Each row comes from the steps of one walk. Every step used is in the known rows, and no mark comes twice. Write the walk behind each row, first mark first.
Known rows
e d g z: [ -7 -24  -2  35  -6 -35  -2  10 -18   1 -28  11   5   1 -10  -1 -44 -14
  -9 -31  39 -25   3  31   7  39  17   6   1  30  -6 -37 -27   3   8  -3
   1 -30 -22 -11   5 -16   4  18 -24   8 -66   4  -3   5  57  34  37]
d g z: [ -8 -21  -4  24 -11 -39  14  11  -7  10 -32  10   3   7  -3  -2 -45 -28
   4 -12  24 -26  -5  27   6  43  26   9 -12  31  13 -23 -15 -10 -25  -9
   1 -12 -30 -13   8 -27  10  26  -9  27 -47  14 -11   8  42   2  31]
e j: [ -4 -12  14  16  11   7 -10  -9   1  -7 -19   8 -27 -23  10  24 -13  10
   6   1   7 -10  13  11 -12   6  -3   5   2   0  19 -29 -13  12  42 -18
   7  -2  -1  22  25 -24   4 -18 -14 -12   7  11  -5  10  14   3   5]
j e z: [ 18 -23  11  22  -3 -13  -2  11 -23  -1 -32  32  -7  -1   8   0   6  13
 -16  -4  32 -30  12 -19   3  35   5 -15  -7 -14 -24  -5  -8  -7  18   2
  -4 -18 -30  27  18 -40   6 -16  -3  -4  -9 -53  -7   8 -13 -27  16]
e j g: [ 12  -7  31  30  11  29 -10 -10  -2  -2 -22  21  -9 -28  22  23   2   6
   6   9  19  -1  -7  15  11  14  -3  -5 -14   1   4 -32 -23 -12  27 -12
  -4 -27 -13  25  29 -18 -12  -2 -14 -13  10  12  -4 -12  22  14   6]
e z: [  2 -22  -8  12   3 -24  17   4  -7  -4 -16  11 -15  15   3   6  -7  -1
 -11   0  16 -23   3 -11   4  19   8  -3  -5 -11  -5 -22  -5   0  28 -13
  -5  -2 -12  13  25 -35  15 -14 -11  12 -11 -33 -11  19   8 -26  18]
z a: [ -7 -32  -6   4 -18  -3   0   5   2 -12 -39   5  11  16  18   7 -12 -13
  -6  -4  -5   0  -7  -9 -37   4  -1   2 -13 -13  20  -7   8 -26  -6  -3
  -8 -13  -1   6  -2   6  -4 -28 -10  -2 -14  11   3  40  20  -1  -4]
j e d g: [ -8  -3  17  19 -26 -15 -20  12 -23   3 -44  22  13 -10  -3   0  -6  24
 -14 -22  34 -10  14  25  10  51  11  -6   6   9 -18 -19 -28   9  28   1
   3 -41 -35  23 -21 -13  -3   3   2  -5 -45 -17  -1   5  11  20  12]
b z e j g: [ 11  -1  47  -2  13  38   9 -18  21   4 -14  28   5 -37  49  44   0 -18
 -17   8   9  -7 -30   4 -22   1   8   0  -9 -28  -7 -46  -7 -27  31  -1
 -10 -42 -15 -11  29 -25  -8  19 -12  -6  20  20   4  -3  13  20   7]
j g d: [ 36 -14   8  28  -7  11  -5 -26  -1   3  -7   9   6  26  12   9  10  -3
  -8   4  42 -11 -25  -1   8  26   0   7 -26   6  25 -35 -29 -21 -14   2
   1 -30 -30   4  26  11   3   7  -5  19 -14  29  12 -15  46  -8  14]
e d: [-12 -14  -1  18  -6  -6   0   2   1  -8  -8  -5  -3   8  -2  10  -2  11
 -14 -10  17   5   6  -3  -4  12  -5   0   6 -15   4 -32 -14  10  29  -2
  -8 -10   8  10  -1  14  12 -13 -15 -11 -21  -3  -2  13  27  13  11]
g d e: [  2   1   3  23 -35 -24 -12   8 -23   6  -3 -10  -4  26   6   2  -7  15
  -4 -22  35 -25   8   5 -24  31  21  10   1   2  33 -25 -27 -15  20  -3
  -6 -15 -32   7 -11  -6   7  -7   0  12  -6  23   6  17  32   1   5]
b z g d e j: [  1  -6  47  -7 -11  22 -51 -18   2   3  -2  18 -18 -10  28  45 -41   5
  -6 -43  36 -56  19  33 -38  -1  24   8  11 -34  25 -31  -6  -1  70 -24
  -7  -2 -36   3  16 -43   5   9  -5 -27  24  25   5  23  33   2 -12]
b z: [-18  -9   3 -17   0   5  14  -9  20  15 -18   9  -6  -5  21  24   2   8
 -28  -3 -11 -18  -7  -7 -20  12   3   9  -1 -33  18 -26  11  10  22 -13
  -5  -4 -15 -24   9  -5  14  25  -6  -3  -8  -5 -18  25  10  -6   7]
z e j g: [ 23   3  38  26  11  22   3  -7   8  -9 -11  21   2 -23  33  31  -8 -27
   7  18  18  12 -18   5 -19   2  10   6 -16  -3  -8 -35 -13 -35  15   1
 -10 -42  -8  23  26 -19  -7 -17 -15  -2  24  22   3 -10  24  18  10]
g d e j: [ 16   1  21  29 -13 -10 -27   5 -36  -4  -7  -5 -26  -5   4  15 -23  18
   2 -32  44 -33  23  16 -26  22  21   8  18   7  28 -40 -36   0  54 -14
   0 -22 -36  30  15 -24  -5 -22 -12  -5  12  30  16  14  32  11   6]
d g: [-25  -1  -2   5 -21 -24   6   8  -1   8 -28  12   1   6   2   4 -21   3
   0   2   9  -3  -4  29   9  38  20  12  -8   4  14 -18 -11  -4   0 -27
   0 -13 -32   8  -8 -15   5  21   4  15 -32   4 -10  19  18   2   5]
z g d: [ 21 -26  14   1 -16   8 -28 -14  15 -10  -1   0  -7  51  12  21 -38 -17
   1  -2  19 -20   1  18 -17 -10  10  20 -14 -21  28  -3  -2  -6   4  -9
   1   9  -7   7  20   1  34   0  -5   4   6  31   3   8  47 -19  -3]
d g z b: [ 12 -32 -10  24 -31 -27   1  27 -13  16 -43   9  22  15 -20   4 -70 -30
   4 -11  33 -33  -5  25  10  33  47   1   5  23   5 -10 -14 -24 -29 -16
  -6  -1   0  -4   1 -18   0   5  -2  26 -47  19  -9   8  31  11  28]

Write each row's walk
[ 44 -11  29  36  14  21 -21 -28 -14  -6  -1   9 -20  -3   9  24  -1   5
  -1  -3  44 -16  -7  10   3  21  -3   6 -14  13  17 -45 -33 -12  25  -5
  14 -29 -29  16  46  -1 -10  -3  -9  -8   0  41  16 -18  43   1   8] => e j g d
[ 21 -31 -12  12 -17 -15   5  16 -17   8 -25   8  -3  27  -8  22 -37  -4
  -7   4  31 -32   6 -13  10   9  32 -11  10 -26 -14 -11  -6 -18  22 -35
 -15  20  14  23  21 -18   4 -38  -1  17 -14 -27  -4  18  -7 -21  18] => e z b
[ 19 -33   8  35   6 -22  13   3   0 -19  -4  -4  16  20  14   4 -37 -53
 -20 -22  24 -11  -3 -11 -35   0  12   5   4   8 -12 -29 -13 -23  -8  23
 -11 -36   6 -15  14  -4  18 -15 -32  10 -24  15  -2   5  53  38  40] => g z e d
[-12  -5  -6  22 -18 -35   6  20 -26   7 -18   8  -6   3   7   3  -8  12
  -7 -16  37 -30  12  -3  -2  41  29  -7   7 -10 -14 -21 -17 -19  44 -17
 -31  -6 -28  20 -13 -48  -1 -22  -5   9  -4 -48  -8  29   4  -8  11] => d e z
[  9  -8  25  10   6   2   7   0   4 -15 -10   0 -12  -7  25  26 -25 -34
   2  11   6   2   3   1 -37 -10   9  13  12 -13   6 -22  -6 -11  29  -7
  -1 -22   3  26  26 -27   7 -27 -16  -1  19  25  -1  12   9  18  10] => z e j
[ -4  -6  13   8 -28 -19 -23  12  -9   2 -19  24   2  20  24  14 -39   5
   4 -15  34 -37  15  17  -3   9  34  -4  -3 -31 -18  -3   5 -23  51 -26
 -36  10 -16  28 -13 -60  15 -25  -3  -6  17 -43 -12  28   9 -20  -2] => d e z g
[ 41 -18  14  41 -30 -15 -18   2 -43  -9 -28  20  21  25  18   6  -4   1
  -5 -33  67 -40 -15  -5 -14  43  27 -16 -18   2 -14 -37 -27 -65  17  -3
 -22 -46 -57  20  -1 -24 -34 -25  -8  10 -13  -6  25  35  35 -13   1] => j g d e z a
[  2 -12  23 -19 -32   8 -33  -8  13  11  -2   9   1  22  27  31 -30   6
 -17 -37  26 -48   1  21 -32   3  32  12   2 -45  26 -19   5 -14  28 -13
 -16  -3 -34 -21  -7 -20  22  22   8 -12  15  16  -1  23  37  -8 -11] => b z g d e
[  6 -10  20   5 -40  -4 -40  -3  -1  -4  -4   4   8  37  18  16 -38  -6
   5 -23  33 -29   6  22 -23  10  29  16  -1 -17  23  -1  -4 -23  24 -10
 -15   2 -22  17  -8 -16  23 -15   1  -3  13  24   1  14  45  -7  -7] => z g d e
[ -5 -38   5  33 -16 -31  -5  11 -22 -14 -46   2  19   5   3   0 -53 -30
  -3 -42  30 -24  -1  23 -23  27  12  -5   2  28  -9 -35 -19 -21  -3   5
  -1 -39 -22 -10 -12  -9 -18  -1 -31  10 -70  18   6  37  51  36  24] => e d g z a
[ 18   4  13  30 -30  -3 -14  -2 -18  11  -3   8  16  17  13   3  10  16
  -7 -14  51 -19 -17   7   0  45  18   9 -15   9  18 -31 -36 -40   6   1
 -17 -31 -46   4 -13  -4  -6   4  -2  10  -8  19  12  -7  44   8   8] => j g d e
[ 16 -26   6  26   1 -21  25   7  10  -7 -12  -2  14  29  17   0 -33 -66
 -11  -3   9 -18 -10 -16 -36   4  18  12  -6   8   6 -18   0 -35 -36  19
 -11 -22  -3 -20  20 -15  27  -3 -23  21 -13  19 -11   8  40  10  36] => g z e
[ 51 -15   7  33 -36 -11 -20   9 -41  20 -12  11  14  34  -6  16 -24  11
  -6 -17  80 -47  -9  -2  16  42  45 -24   2  -7 -14 -32 -39 -57  25 -23
 -27 -17 -29  32   2 -25 -18 -28   7  19 -13 -10  16  -1  27  -9  11] => j g d e z b
[-17 -11  16 -10  -3   4  12  -9  20  -4  -3  -4   1   1  27  34  -6 -19
 -46 -13  12  -5  -9 -10 -42  -6   5   7  14 -42  -4 -38   2  -6  32   1
  -8 -34  -2 -25  12   3   5   6 -20  -7  -7  -3   2  24  24  26  10] => b z e d
[  8 -36  -8  31 -23 -22 -14  19 -23  13 -34   9  22  10 -25  13 -73 -20
  -2 -28  49 -26  10  28   8  26  42  -8  20  15 -16 -33 -27 -10   2 -15
  -6  -9   6  -4  -2  -5  -2   0 -10  16 -69  10  -2   5  40  34  32] => e d g z b
[-16 -17  19 -31  -3  25 -15 -18  40   7 -17  22  -8   2  32  32 -25  -8
 -15   2  -8 -22  -6  17 -19 -19   5   9 -11 -59  14  -7  27   4  16 -19
 -14  15  -2 -24   7 -16  35  22   7 -21  12  -4 -15  22  20 -14 -10] => b z g
[ 32 -15  30  52 -13  14 -27  24 -34  18 -36  26  23 -21   5  17 -40  -4
  18 -29  51 -35  -6  16  -2  27  42 -23   5  21  -9 -33 -31 -49  16 -14
 -28 -17  -5  12   2 -39 -25 -30  -7  -6   0  16   3 -15  32  39  21] => d e j g z b
[-18   7  20  22  -9  -7 -18  15 -18   5 -19   9 -18 -32  14  17 -16  20
   9 -20  20 -17  20  20 -18  17  14  -2  14  -2  13 -27 -18  -6  57 -16
 -17 -10 -17  35  -7 -37 -11 -26   0 -16  15   6   0  17   3  18   3] => d e j
[-24  -2   1   8 -18 -24  -2   4  -9  -3 -23   1  -3  -1  -7   8 -22  14
  -9 -12  30   4   4  27  11  31   9   7   9   9  -4 -33 -23  13  33 -20
   0 -26 -23   9 -14  -3  -2   9 -13   1 -50  -1  -4  13  30  23   7] => e d g
[ 16 -13  -1  22 -27 -41  -1  11 -34  -1   0  -3 -10  27   1   0 -14  13
 -10 -29  59 -53  14  -3  -3  41  28   2   8  -1   5 -30 -35 -24  45 -10
 -13 -11 -49  20  15 -30  -1 -18  -7  18  -7 -11   6  20  23 -19  13] => g d e z
[ 43  -9  46   9  11  32  -2 -34  12  -1   7   8 -10 -12  33  43  -5 -27
 -22  -3  34 -24 -26   1 -31   1  10  10  -8 -13  10 -58 -18 -22  25  -2
  10 -47 -33 -17  46  -9 -10  30 -14   4   9  47  19  -4  36  17   5] => b z e j g d
[ 22 -23   2  29 -31 -35 -12  15 -44  -9 -24  -1   6  28   9   7 -24   1
 -10 -40  48 -47   6  -7 -35  29  32 -11   4  -1   3 -31 -19 -50  25  -4
 -11 -24 -47  26   3 -30 -17 -40 -15  16 -17  -5  23  55  23 -17  -2] => g d e z a
[ 43 -38   3  43  -8  15   2   7  -9  15 -34  21  33  18  -2   7 -28 -23
  -3   0  32 -23 -28   0  11  18  26 -16 -16   6  -5 -19 -14 -38 -35   2
 -20  -8  12 -11  14   1  -1  -8  -3  16 -25  12 -10 -23  36  11  33] => j g z b
